Each row comes from the steps of one path. Every step used is in the known rows, and no mark comes twice. Write the path behind each row, first mark first.
Known rows
guven/ripuba/fedi: 1 18 2 -14 0 9 -13 0 9 10 6 2 -8 9 -1 25 -8 -3 2 -7 15 2
butu/ripuba/fedi: 6 15 -5 -14 -1 16 -10 7 -2 16 9 12 -8 4 -3 26 -8 -1 26 -7 15 3
fedi/lozi/guven: -5 5 -18 0 2 12 -12 -6 4 13 5 -2 -1 6 -3 15 -11 -17 13 -12 13 1
ripuba/fedi/nibok: 1 19 -5 -10 3 2 -8 3 11 12 9 8 6 11 -8 49 -11 -6 3 -9 16 7
guven/ripuba/fedi/lozi: -5 17 8 -10 4 6 -9 0 11 11 1 0 4 -2 0 30 -11 -9 -3 -8 16 2
ripuba/fedi/nibok/guven/lozi: 0 19 7 -9 -3 8 -4 -2 -3 13 6 10 -6 17 -4 42 -13 -8 5 -7 13 2
lozi/vipul/guven/nibok: -1 14 -14 9 3 -1 -9 -2 10 5 10 1 -16 4 -5 -14 -14 -5 4 -9 18 7
fedi/ripuba/guven/vipul: 4 10 -21 -11 -4 -1 -6 -2 13 15 -9 -3 0 16 2 10 -8 -18 -2 -15 20 1
nibok/guven: 5 12 -24 -6 -2 14 -10 -8 -2 16 14 9 -9 15 -2 22 -6 1 14 -12 14 -1
lozi/vipul/guven/ripuba/fedi: 2 14 8 3 -2 8 -8 -1 9 4 2 0 -9 0 5 5 -7 4 4 -5 15 4
fedi/ripuba/guven/nibok: 1 11 -21 -13 2 -1 -11 2 11 13 9 -1 -1 19 -7 -2 -13 -21 -2 -16 19 -1
butu/ripuba/fedi/lozi/guven/nibok: -5 9 8 -7 0 14 -8 8 1 12 4 5 -3 -6 -7 -10 -11 -15 26 -5 12 3
vipul/lozi/guven/ripuba/fedi/nibok: 3 13 12 -3 5 10 -9 2 -1 3 2 -3 -3 6 -10 28 -10 -9 -5 -9 12 3
fedi/lozi/vipul: -4 14 -18 14 7 -3 -5 -3 11 11 11 0 1 -5 2 34 -13 -13 -3 -10 17 8
fedi/nibok/guven/ripuba: 2 11 -8 -7 7 5 -9 -2 10 8 14 1 1 8 -2 37 -9 2 5 -10 15 1
guven/vipul/lozi: 3 20 -17 -1 2 1 -8 -5 -4 12 -7 1 -19 8 -8 20 -11 -12 -8 -14 19 6
butu/ripuba: 5 11 -22 -10 4 12 -13 4 -1 15 14 8 -12 5 -2 26 -12 -4 26 -11 15 2
fedi/nibok/guven: 4 12 -20 -4 5 6 -7 -3 4 13 16 7 3 13 -5 43 -9 0 10 -12 15 3
nibok/guven/ripuba/fedi/lozi: -2 14 9 -8 -1 13 -5 -4 3 14 3 4 5 -2 3 24 -5 0 4 -8 13 -2
butu/ripuba/fedi/nibok/guven: 7 13 2 -11 0 15 -2 7 -2 15 13 16 5 1 -3 40 -6 7 29 -6 13 2
butu/ripuba/guven: 5 9 -26 -11 0 15 -11 4 2 11 9 6 0 16 -3 15 -10 -2 28 -14 15 -1
butu/ripuba/fedi/nibok: 4 16 0 -12 5 7 -7 12 5 12 11 11 3 0 -6 46 -12 -3 21 -7 16 7

Which path is each row?
0 14 -14 -7 -3 13 -11 -9 -8 15 9 6 -21 22 0 21 -14 -10 9 -11 13 -2 -> nibok/guven/lozi
4 11 -19 10 1 5 -8 -6 6 6 9 2 -11 5 1 9 -10 0 9 -11 16 5 -> lozi/vipul/guven
7 14 -17 -4 -1 1 -4 -3 0 14 -12 -4 -5 13 -5 13 -10 -19 -14 -19 20 0 -> fedi/ripuba/guven/vipul/lozi
5 8 -26 -11 -1 6 -10 -2 8 16 8 0 4 19 -1 20 -10 -15 2 -17 18 -3 -> fedi/ripuba/guven
0 15 3 7 2 6 -1 7 3 13 8 8 2 -16 4 31 -10 -7 15 -5 15 8 -> butu/ripuba/fedi/lozi/vipul
1 14 11 -12 4 6 -9 2 12 3 1 1 4 4 -4 25 -12 3 6 -8 16 2 -> vipul/guven/ripuba/fedi/nibok
0 4 -14 -8 2 13 -18 -4 7 7 8 -6 -14 14 0 5 -9 -9 13 -9 12 -1 -> lozi/guven/ripuba
-1 15 1 -9 2 13 -6 6 0 17 5 10 4 -8 -2 33 -11 -7 21 -8 15 3 -> butu/ripuba/fedi/lozi
3 10 -13 -9 1 13 -12 -6 2 11 12 2 -10 11 1 18 -6 3 10 -10 14 -3 -> nibok/guven/ripuba
1 8 -19 -5 -5 8 -11 -6 6 11 -7 -2 -17 14 -1 -1 -6 -14 15 -9 14 4 -> lozi/guven/vipul
6 15 7 -11 -4 8 2 6 1 14 -4 12 1 -2 0 28 -4 3 25 -3 15 5 -> butu/ripuba/fedi/nibok/guven/vipul
-2 14 -18 7 -2 3 -8 -2 6 7 5 -2 -11 25 3 15 -17 -16 -1 -11 15 3 -> ripuba/guven/lozi/vipul
1 15 -24 -8 -5 4 -8 -3 13 10 -9 -1 -2 24 -2 6 -8 -8 7 -13 18 3 -> ripuba/guven/vipul
1 10 -16 4 0 -1 -5 -2 6 12 5 -4 -9 19 7 18 -16 -27 -9 -13 17 0 -> fedi/ripuba/guven/lozi/vipul
7 15 -16 -4 -1 11 -4 4 -6 9 -11 2 -8 10 -6 6 -10 -6 13 -15 17 2 -> butu/ripuba/guven/vipul/lozi
5 10 -20 2 1 16 -13 -7 -11 10 7 1 -18 14 -10 13 -10 -11 5 -15 12 1 -> vipul/lozi/guven
4 11 -20 -11 -4 8 -6 5 7 10 -8 2 -4 13 0 3 -8 -5 25 -11 18 2 -> butu/ripuba/guven/vipul
-6 8 -13 0 -1 5 -8 -7 9 12 -11 -5 -5 3 1 5 -9 -20 9 -9 15 5 -> fedi/lozi/guven/vipul
-2 14 -20 -10 -3 9 -13 -4 2 11 3 -1 -11 32 -3 16 -18 -17 5 -15 15 -1 -> ripuba/guven/lozi
0 11 8 8 -1 13 0 4 0 9 1 7 2 -18 5 12 -10 1 22 -6 15 5 -> butu/ripuba/fedi/lozi/vipul/guven
0 14 -13 10 -2 7 -5 -8 -5 12 12 5 -21 14 6 20 -12 -10 4 -8 13 2 -> nibok/guven/lozi/vipul
-3 19 -1 10 1 1 -2 0 9 13 6 5 4 -6 2 34 -9 -10 -4 -6 16 9 -> ripuba/fedi/lozi/vipul
